Known rows, with every way that one mark hangs from another:
z67(z705(z429 z619 z694(z879) z950)): 7 4 1 16 6 -10 9 -7 5 4 -5 4 8 -43 -10 -11 -5 -9 -4 -7 0 9 -5 -18 4 -83
z246(z836(z752(z67(z705) z84))): 29 -6 19 -5 13 -2 -24 -11 -3 -10 3 -2 -2 -4 16 -5 -6 7 -8 -7 1 -6 -7 4 -1 -4
z950(z705): 4 -7 2 2 -4 4 2 -3 -2 2 1 0 3 24 3 -3 -3 -8 1 1 -1 1 2 -1 0 13
z950(z705(z619 z694(z879))): 15 1 -1 18 3 -2 -2 -4 -9 6 -4 6 6 25 2 -4 -2 -16 4 -5 1 7 0 -16 2 -49
z928(z752(z84)): 6 -10 4 -2 6 -4 -15 -6 3 -6 0 2 5 12 -4 -9 -13 7 0 -5 -5 -1 -6 -1 1 -13
z619(z339): 9 2 -4 -10 -1 4 2 -9 8 -2 0 -12 -2 2 -5 -7 -6 2 1 3 1 0 -3 -2 7 -10
z104(z752(z67)): -5 1 6 13 18 6 -15 -4 -16 -4 2 0 -11 37 -4 -3 -5 10 -2 -3 1 -4 -4 2 -3 8
z246(z836(z752(z67))): 11 1 10 6 19 8 -9 -3 -11 -9 3 -2 -7 26 7 3 1 9 -4 -6 8 -5 -5 4 -5 1
z104(z752(z67(z705(z694)) z84 z836)): 35 -9 16 1 21 0 -13 -6 -4 3 0 -2 -5 13 19 -11 -3 2 -1 -6 -4 -4 -7 -1 5 -38
z950(z705(z429 z619 z694(z962))): 17 -12 -3 21 0 -2 -3 -2 0 4 -1 -1 13 8 -11 -3 -20 -15 2 -4 1 10 0 -14 3 -54
z67(z705): 9 2 2 -9 -3 -3 -3 -6 -4 2 1 0 1 -17 7 -3 2 -1 -2 1 -1 0 -2 -1 0 8
z246(z836(z752(z84))): 20 -11 13 -2 7 -2 -18 -6 11 -11 2 -1 2 -7 8 -7 -8 3 -3 -7 4 -5 -6 0 2 -18
z928(z752(z67(z705(z619)) z84 z836)): 34 -7 7 6 10 2 -9 -2 -3 3 1 4 2 2 22 -10 -4 11 -1 -9 -3 2 -10 3 3 -29
z246(z836(z752(z67(z705(z962)) z84))): 27 -10 19 -2 16 0 -17 -8 1 -10 4 -4 -9 3 13 -11 -13 5 -11 -6 1 -5 -5 5 -7 -7
z246(z836): 17 -4 5 -2 3 4 2 3 10 -4 1 -6 -3 -9 17 7 6 -4 -2 -2 6 -3 -2 2 1 -6
z705(z429 z962): 1 -11 0 5 4 3 6 1 18 2 2 -7 -2 -8 -15 -9 -19 -3 -4 0 -1 1 3 1 -4 -18
z836(z752(z67(z705) z84)): 13 -2 14 -2 11 -4 -26 -14 -14 -6 1 6 2 5 -2 -12 -12 10 -6 -6 -4 -3 -4 2 -2 2
z705(z67 z429 z619 z962): -19 -5 -6 20 6 12 2 3 20 5 -1 -6 -1 -12 -12 -8 -24 -4 -3 -3 4 7 1 -2 -1 -24
z836(z752): -7 1 0 2 7 1 -8 -7 -9 -3 3 5 1 16 -11 -7 -6 7 0 -3 4 -1 -4 -3 -3 2
z836(z752(z67 z84)): 5 -4 12 6 14 -2 -23 -8 -11 -8 0 5 0 22 -9 -11 -14 11 -4 -7 -2 -3 -2 3 -3 -6
z752(z67(z705(z619(z339))) z84 z836): 48 -4 7 -4 0 4 -4 -6 12 3 -1 -9 -1 -20 20 -14 -5 4 -1 -4 -2 2 -6 3 12 -40
z104(z752(z67(z705(z962)) z836)): 20 -5 9 5 19 8 6 0 -8 6 6 -6 -17 28 16 -7 -3 6 -5 -1 2 -5 -6 4 -5 -1
z752(z67 z84 z836): 28 -10 13 1 7 2 0 5 6 3 -2 -3 -1 5 17 1 -2 2 -1 -5 -3 -4 2 9 4 -21
z836(z752(z67(z705))): 2 6 7 -1 13 2 -14 -13 -25 -2 3 5 -2 19 -2 -6 -3 11 -5 -3 2 -2 -5 0 -6 16
z104(z752(z67(z705(z429)) z84 z836)): 33 -17 17 0 15 4 -16 -6 11 4 2 -8 -2 -8 9 -12 -16 6 -4 -7 -3 -7 -6 6 6 -25

Rows:
3 7 -6 9 11 10 -5 -12 15 6 -8 -16 6 -4 -16 -7 -22 -10 4 -4 7 8 -3 -18 10 -76 -> z705(z67 z429 z619(z339) z694(z879))
-2 -1 14 7 12 -8 -9 -13 -13 -9 0 7 1 -6 -7 -16 -8 11 -10 -6 -5 -2 -6 -1 -2 -12 -> z836(z752(z67(z705(z950)) z84))
7 5 10 8 17 -6 9 -9 -10 2 -6 -3 4 -10 -10 -1 -5 -5 -8 -5 -2 2 0 -11 -1 -60 -> z752(z67(z705(z429 z694(z879) z950)))
16 -5 -3 20 -1 -5 -2 0 -12 3 -1 3 8 23 0 1 -8 -13 3 -3 1 10 0 -15 1 -40 -> z950(z705(z619 z694(z962)))
-12 -5 -5 22 7 13 6 1 4 7 -3 0 -2 30 1 -10 -13 -15 2 -1 2 11 2 -11 -2 -23 -> z950(z705(z67 z619 z694 z962))
15 -3 10 15 11 -2 -32 -8 -6 -4 1 7 -6 -6 6 -18 -11 10 -5 -9 -4 1 -9 0 2 -14 -> z104(z752(z67(z705(z619)) z84))
-21 -8 -1 7 8 12 4 0 19 4 -1 -12 -2 -2 -14 -3 -23 -6 -3 0 2 1 3 0 -4 -7 -> z705(z67 z429 z962)
-7 -1 2 4 0 -6 21 -2 3 -1 2 0 -6 -21 -2 -11 -1 -3 -9 3 -3 2 -2 -4 -5 -9 -> z67(z705(z950 z962))
21 -8 10 2 17 11 -3 -5 1 7 4 -7 -6 7 7 -7 -8 7 -2 -5 3 -6 -8 4 2 -12 -> z104(z752(z67(z705(z429)) z836))
-11 4 -9 10 3 15 4 -3 16 2 -2 -14 -8 4 -6 -13 -18 -1 0 2 5 7 -3 -6 3 -19 -> z705(z67 z619(z339) z962)
24 -15 16 2 7 -2 12 -1 15 3 -1 -5 4 -36 7 -10 -7 1 -8 -6 -5 -2 -1 7 6 -40 -> z752(z67(z705(z429 z950)) z84 z836)
23 -7 0 21 2 -8 -6 -4 -7 6 -4 -3 14 16 -12 3 -20 -19 2 -7 3 8 1 -19 2 -73 -> z950(z705(z429 z619 z694(z879 z962)))
36 -8 15 -8 4 -1 -4 -1 3 5 0 -4 1 -10 26 -1 0 1 -3 -3 -4 -4 -1 8 4 -15 -> z752(z67(z705) z84 z836)
11 -10 -3 18 2 6 0 -3 11 5 -2 3 10 0 -8 -13 -13 -11 3 -5 0 9 0 -9 5 -45 -> z950(z705(z429 z619 z694))
-9 7 -9 5 1 13 -3 -7 12 2 -3 -11 -1 -2 -3 -8 -10 0 3 0 6 6 -4 -6 9 -15 -> z705(z67 z619(z339))
9 -6 -3 9 -2 1 1 -2 15 4 3 0 -1 -38 -6 -16 -17 -3 -6 -2 -1 7 -2 -2 -1 -27 -> z67(z705(z429 z619 z962))
-2 -7 2 5 9 -4 21 -4 14 1 0 -2 0 -32 -15 -15 -11 -8 -8 0 -4 5 -1 -9 -3 -50 -> z67(z705(z429 z694 z950 z962))
12 2 -6 18 2 -9 -4 3 -11 1 -3 3 4 -2 -3 3 -5 -6 2 -3 2 9 -2 -14 1 -53 -> z705(z619 z694(z962))
19 3 12 -2 16 5 -11 -8 -14 -7 5 -2 -6 11 15 2 3 8 -7 -5 7 -4 -8 3 -5 10 -> z246(z836(z752(z67(z705))))
15 -3 -6 6 -7 9 0 -8 7 1 1 -6 2 14 -1 -15 -9 -5 4 0 2 7 -3 -6 9 -13 -> z950(z705(z619(z339)))
